Each row comes from the steps of one path. Every step used is in the known rows, and no mark comes twice. Write the path behind each row, first mark first.
Known rows
R/C: [ -8  -6 -12 -14  -3   6  -7 -11  17  10   0 -11  -2  -2   8   0 -10  -1
   0   8  -1   4   8   0   5  -8   4  -4  -4  16  -1   7]
P/Z/C/K/S: [ -2   1   4   2  11  -5  27  23 -21   1 -21  -8   4   4  -5  34   2 -27
  11 -17  -3  -3 -17  42   3  -5  -1  16   0 -11   5  -6]
L/K/S/F/R/C: [ -1  -2  25  28  -6 -10  -3   1  21  -1  -1  10  -3  -8 -14   7  -8   2
  14 -10   8  -9  11  -9 -10  -3  12  41  31 -15  -4 -27]
K/C: [  0 -17 -12  16   3   3 -13  -4 -25   9  -1  -5  -4  -7   6 -21   0  -7
  -3  11  -3  15  -1   2   2  -1  -3   6 -24 -44  11   4]
F/K: [ -5   9 -23 -19  -8   5  -8  -7  18  13  11  12   6   0 -16  -8  -8   8
  -1   3  -4   1 -12  -4   5   2   4   2  -1 -10  11   3]
K/S/F/R/C: [ -5 -14  31   0 -12  -7  -2   4  17  -7   7   2   4  -4 -26   2 -14   3
  11  -5   7  -2  11 -16  -2  -7   9  25  16  -7  -2 -19]
S/F/K: [-13  -1  -8 -10 -19  -4 -17  -5  10   1  32  11  12   2 -14  -5  -9   1
   1 -11   1   0  -8 -22  -3   0  12  11  11  -9   2   2]
P/Z: [-12   2 -18   4   8  -2   1  -2   5  16 -18 -20  -2   4   2  11  -7  -8
   1   1  -1   1 -16  17   7  -6  -9  -2 -21 -26  10   8]
H/J: [ -5  -9  -7 -28  -5   3 -24  -4 -31  10   3  -6  -1   5   1   4  -2   2
   7  11  -2   1  -2  -8   7  -6  -8  -2 -18 -10  19  17]
F/R/C/K/L: [ 16   1  33   8  -6  -3  10   7  14   3  -3  20   3   4 -12   4 -26  -1
   9  -3   4   3  18 -16  -1   3   6 -33  27  24 -15   1]
C/R/F/K/S: [  6  20 -11 -74  -3   7  20   5  23  -6 -18   1  -7  -3 -18   0  -1  31
 -11  -2   0 -17  -5   4   8   2  15  -2  -2  19  13 -19]
C/V/R/F/K: [ -5  22 -19 -31 -10  10  24   4  30 -11   4  10   3  -8   7  -8  -1  28
  -2   6  -1  -7  -3  -7   3   9  -2 -16  12  50 -15   0]
K/F/R/C/V: [ 12 -16  48  -8   0   4 -17   6  26 -16   8   5  -3   3   2  -3 -11   5
 -13  13  -2  10  18   6   0  11  -5 -13  20  43 -12   3]
L/K/F/R: [ 17  -2  20  26   4  -8 -33 -13  14   5  -7  22  -2  -2  -8  -5   0   8
   0   3   0   3   3  10  -6  12  -3  15  10 -22  14  -7]
V/C: [-16  -3 -30  22   1   8   1  -8 -13   9  15  -5   4  23   8  -7   4  -3
  -1  14  -2   3  -9 -21   3 -13  -4   0 -22  -9   9   6]
H/L/K/S/F: [  2 -12   5  34   6   0  -3  -8 -30   3   1 -13   1 -24  13   6  26  -6
  13 -19   5  -2  -9   7  -2  -8  11  39  16 -54  -1 -10]
M/P/Z/C/V/R/F: [-12  24   1  -3   1 -16  35  21  11 -11 -27 -17  -3  -8  -3   8   5  -8
  -6  -5  -1 -14   2  13  -1   4 -14 -32 -19  36 -23  17]
V/R/C: [ -9  10 -17  -9  -5   2   5 -21  33   9  13  -2  12  -1   6  -4  -9   3
   9   5   2   8   6 -15   3 -10  -5   0   1  37  -8   1]
V/R: [ -5   9 -41  -2  -1   2  -5 -24  15  10  13   0  15   5  -1  -2   1   4
  11   7   0   8  -7 -13   4  -4 -11  -2 -13   6   6   2]
S/F: [-13 -15 -13  -2 -11  -3 -25 -10  -7   0  21  -9   6   4   3   3  -1  -6
   4  -2   2   7   0 -17  -2  -6   5   6  -5 -12   2   7]
H/L/K/F/R/C/V: [ 18 -14  63  27  13   5  -3   0  14  -9  -3  -1 -10 -23  20  -5   8   7
  -9  -2  -1   2  15   7  -2   6  -5  -7  38  26 -25   4]
F/K/L: [  4  20 -11 -15  -8   9 -10  -5   3  21   6  27   6 -11 -10  -7  -3 -10
   3  -2   0  -1 -10  -1   1  10  12 -11  14 -28  10   7]
L/K/F/R/C/V: [ 17  -1  43  21   7   2 -18   2  27  -9   0  15 -10  -3  13   0  -5   4
  -9   8  -1   2  18  12  -7  13  -2   3  35  34 -17  -4]
K/S: [  3  -6 -25  -9   4   8  -8  -4 -10   9  -7  -6   0  -2  -6   7   9  -2
   9   8  -2   5  -9  21   7  -1   2  22 -13 -38  19 -12]
K/S/F/R: [ -1 -17  10   2 -10  -8 -13   2   2  -7   5   3   6   4 -34   4  -3   8
  13  -2   5  -2  -2 -14  -2  -1   2  25   3 -37  11 -19]
H/J/B: [  1  -6   5 -41 -10  12 -25 -14 -35  15  15  -3  -5   4 -10   0  -7   4
   9   4   1 -16  -6 -11   4  -4   1  -7 -16  13  10  22]
C/V/R/F: [ -3   8 -24 -21  -3  11  15  -1  13 -12  -4 -11  -3  -7  24   1   9  21
   1  13   0   0   5  -2   5   3  -6 -21  -5  43 -17   5]
H/L: [ -3 -20 -11  -5   6   9  -1 -14 -14  10   0 -24   3 -14   7  -6  12   4
   1   1  -2   5 -11  -3  11  -8  -5 -12 -16 -20   2  15]
S/K/C/V/R/F: [-11  10  -4  23   0   9  25   9 -21 -16  -7  -1  -3 -10  43 -10  22  -1
   0   9   3  -5  12   5  -8   6 -11  -3   1  17 -17  11]
C/R/F/K: [  0  16 -16 -75  -7   4  11  -4  32  -5  -6   0  -8   2 -12  -6 -10  31
 -18  -3  -2 -15  -1 -16   5   0  11 -29  -5  44   3  -1]
C/K: [  9 -11 -22   5   0   0  -3  -1  -9   0   7  -4   4  18   4  11  -9   2
   6   1  -3  12   1   1   6  -3   0 -12  -6  12  -3   5]
P/M: [-18   2 -45   0   4  -6 -16 -18   9  15  -3 -10  -7   6   9  17  -5  -7
   7  -1  -4  12   1  10   2 -11  -9  -8 -28 -25  13   6]
M/P/Z/C/R: [ -5  18  -9 -32   9 -21   8   5  13   5 -15 -23   0  17 -36  10  -4 -20
 -16 -10  -4 -14  -3  -4   1  -4 -11 -37 -34  24  -2  15]
R/F: [ -9  -6 -17 -25  -6   6  -5  -5   2   3 -21 -12 -12 -14  13   0  -3  17
  -3   9   1  -2   2   9   7  -2   6 -10 -19  -5   9   7]
H/L/K/S/F/R/C: [  1 -14  47  34  -1  -7  13  -1   6  -2  -4  -5  -1 -26 -10   1   4   5
  14 -19   8 -10   6 -13  -5 -10   9  27  34 -24 -13 -18]
C/R/F/K/L: [  7  29  -2 -70  -8   8   8  -2  18   4 -13  15  -8  -8  -8  -5  -6  16
 -14  -6   3 -15   1 -14   1   8  19 -38  10  26   2   3]

Which path is each row?
[ -8   4 -32 -18   8   8   8 -13  -1  -1  21 -14   4  39   1  -4   3   5
 -13  11  -3  -4  -5 -40   4 -15  -7 -20 -25  37   3   1]  V/C/R
[ -7  26  -3 -42  -8  14  37  15  13 -14  -1  17   5 -23  -5   3  16   8
   3  -2  -2 -15 -10  17  -2   9   4   8  20  35  -8 -12]  Z/C/V/R/F/K/S
[ 17 -15  35   8   0  -5 -15  -1   7  -8  12   5   4   3  23   7 -18  -5
  -4  -5   0  21  17  19   3  -1   9  -5  18  42  -8   4]  R/C/K/F
[  4 -19 -10  12   8  14  -7   9 -30  -4   4 -10  -8  -1  17 -15   7  -9
 -11  19  -7  15   4   2   1   6  -7  -5 -12 -14  -7   7]  K/C/V
[ -2   7 -19  22   7 -22  -6   4  10  15 -24 -21  -2   8 -21   3 -10  -9
  -1  -3   0   1  -5  11   6  -2  -9 -11 -36 -31   6  12]  M/P/Z
[  2  10 -23 -18  -3   8   0   3   8  11   2  14   7  -5 -22  -3   0   5
   6   1  -3   1 -17  17   5   3   9  27   1 -32  21 -16]  F/K/S
[  0  22  -1 -29 -15   9   3   3   5  13 -18  22  -6 -27  -1  -9  -5   8
  -4  -3   3  -8  -4   7   1  10  22 -18  11 -19   9   7]  R/F/K/L
[ -3  32  -2 -37  -6  11  29   2   4   1   2  17  -3  10   1 -11  -3  13
 -19  -3   2 -20  -5 -34   0  -3  16 -35   4  31   1   0]  V/C/R/F/K/L
[  0   0 -13  32   0  -3 -18  -5 -16   5   5   2  -2  -3   8  14  13 -11
  15 -10   5  -1  -4  12  -7  -1  14  49  13 -47   6 -20]  L/K/S/F
[ 14  -5  58  29   4 -38   0  22   6 -10 -13  10   7   9 -43   8 -22 -15
  -7 -19  -1   2   6  16  -3   8 -11 -23  -5   4   0  10]  M/P/Z/C/K/F/R
[  4  -4   3  32  -3 -11 -13  -1   4   1   0  14   0  -2 -22   7   4   4
  17  -7   6  -8  -1  -7  -9   3   5  42  19 -44   8 -27]  L/K/S/F/R
[  5  12  -9  32   7   6  19   3 -10  -8 -14   3 -13 -23  41 -14  14  11
  -2   9   0   1   8   6  -7   8  -4   4   6   3 -19  -7]  L/K/C/V/R/F
[ 10  -6 -14  44  13  13  -5   6 -29   2  -5  -1 -15  -5  30 -11  14 -12
  -5  12  -6   8   4  11  -6  10  -4  11   2 -22 -13   0]  L/K/C/V
[  5  -1  29  28  -3   1   2  15  15 -14   6   5  -7   0   0  13  -1  -1
   7  -3   5  -8  15  -7 -10   5   6  28  43  13 -24 -25]  L/K/S/F/R/C/V
[ -6  -1  45  14  -4  -8 -18  -5  20  -2   3  18   5   3   5  -1  -3  -6
   0   1   6  -4  17   8  -8   5  -5   6  20  19   4   9]  S/K/F/R/C
[ -9  17   6 -46   4 -21  21  13  14  -4 -39 -27 -14   1 -24   9  -5  -3
 -21 -11  -1 -23   4   4   2  -4  -4 -45 -36  34  -3  15]  M/P/Z/C/R/F
[  3  12 -12   7   0   9  14   4   7  -5  28  18  11  -4  -1 -27   1   4
  -4   8  -5  11  -6 -13  -2  10  -9   1   8   6 -13  -3]  F/K/C/V/R
[ 11 -15  24  -4  -1  -6 -32 -10  15  -1   2  12   4   2 -19  -8  -9  10
  -4   8   0  10   2   1   1   8  -7  -3  -5 -10  18   1]  K/F/R
[ 12  -2  -1  54  19  10  19  -8 -24  -1   5  -9  -1 -22  33 -21  28  -1
   3   1  -2   9  -4  -7  -3   1 -15   1   8 -15 -25   4]  H/L/K/C/V/R
[  6   6   8  26   9 -24  25  29 -16  -1 -27  -8   3   9 -30  22  -3 -28
   6 -19  -2  -3  -6  36   3  -1  -2   4 -15 -21   0  -3]  M/P/Z/C/K/S
[ -6  -1   5  -9  -9   1  10   8  -3   3 -15  12 -10 -27   0 -30 -10  17
 -12   1  -2   1  -2   4   2   4  13   2  -9 -30  10  -1]  R/F/K/C
[  3  -8  39   8   8 -12  -2  12 -15  -5  -4   0   7   5  12  23  -5 -28
  -3 -17  -3   8  -9  42  -2   1  -2  -4   6  14   3  13]  P/Z/C/K/F
[  7  -9 -15 -25   9   3  -6  -8 -11   1   5 -13  -5  11  -2 -18  -2   1
 -16   8  -4   7   3 -19   3  -3  -5 -17 -24   0   5   0]  K/C/R
[  5  -6 -19  38   6   5  24  11 -31  -5  11   0   7  30   5   9   3  -2
  10   2  -1  10  -9   0   5 -12   2  19  -5 -10   6 -16]  V/C/K/S
[-14 -17  29  -3 -18 -10 -11  -3  30  -4  15   0   5   2 -20  -3 -21   7
   3  -3   6  -2  15 -37  -4  -7   4  -3  12  18 -10  -1]  S/F/R/C
[-12   4 -19 -31   2   6  21  -4   0  -9  -3 -18  -8  23  12  -4   2  22
 -18   9   0 -13   1 -31   5 -15   1 -26 -27  47   2   1]  V/C/R/F
[-10   9 -26 -19   0  13   7  -6   2  -5  23  -2  13   2   7   6  17 -15
   3  10  -6   0  -4  -5  -3   4 -16 -15   0  47 -16  11]  Z/C/V/R
[ -8   5  -2 -22   2   1  12   2 -21  -9 -20 -11 -14   1  25  -9  13   6
 -16   3   3 -17  13  -4  -4   0  -1 -15 -14  10   2  11]  S/K/C/R/F
[ 10 -22  19  17  -8 -14   2  14  -8 -18  10   8  11  17 -31  15 -11  10
  15 -12   5   5   4 -15  -1  -1   4  16  17 -12  -2 -22]  C/K/S/F/R
[-23   2  -6 -12   5  -1   6   4  -5  15 -14 -16   1  -1  -2  15   2 -28
   1  -5  -3  -8 -18  23   1  -6  -8  -5 -16 -13   9  16]  P/Z/C
[ 18 -14  37  29  12  -6 -19 -16   0   4  -8   6  -2 -23  -3 -11  10  11
   1  -5   0   2  -2   5  -1   4  -6   4  13 -26   8   0]  H/L/K/F/R
[ -2  -3  -7   4  -4   3  -4   1  -4  11  10  16   3 -10 -12 -29  -9   1
  -6   2  -5   9  -8  -3   1   3   4  11  -7 -38  13   0]  F/K/C
[ 21 -18  11  10   2  -5 -24  -5 -12  -7  13   5   7  12  14   8  -9  -1
  -1  -2  -2  22   5  20   4   4   3  -2   3  13   5   5]  C/K/F
[ 14   5 -19   5  15   1  -7 -12  -9   7  -3  -4 -11   5   9 -13   4  -2
 -11   2  -3   2   4 -11  -4   1  -2   1 -10  -7  -1  -8]  L/K/C/R
[  9   8 -33  22  10   7 -10  -8  -8  16 -15   2  -6  -6   6  11  16  -5
  13   3   0   0  -9  28  -1   3   6  43   0 -46  15 -19]  L/K/S
[ -3  -7  -8 -17   0  17   0   3  12  -3   8 -16  -7   3  23   5  -3  -4
  -7  15  -4   7  13   3   4   0  -1 -15   8  44 -21  10]  R/C/V
[  1 -20  19  50  -6 -12  20  18 -19 -21  26  11  14  35 -25   7  -8   8
  12  -8   5   2  -1 -36  -3 -13   2  20  13  -8  -2 -24]  V/C/K/S/F/R
[-18  18 -13 -10   8   5  24   7   7   0   4 -13   9   4   8  18  10 -24
   4  -1  -5  -6 -16  11  -2   0 -22 -15  -3  34 -17  14]  P/Z/C/V/R
[-12  -4 -14  34   3   3  -9  -2 -34   9  -2   1   2   0  23 -13  15 -23
   2   6   1   0   4  10  -7   2  -7  16 -11 -39   9  14]  S/K/C
[  9 -19   1  14  -5  -7  -3   9 -25 -13  17  -3   8  11  -1  21  -2  -6
  14 -14   4  12   1   2   1  -5  12  22  10 -15  -2 -15]  C/K/S/F
[ -4   1   4  15   2   1 -33 -11 -16   2   8   7   7   5  26   6  18 -18
  -1   2   3   4   2  27  -5   6  -4  16   1 -12  16  17]  S/K/F
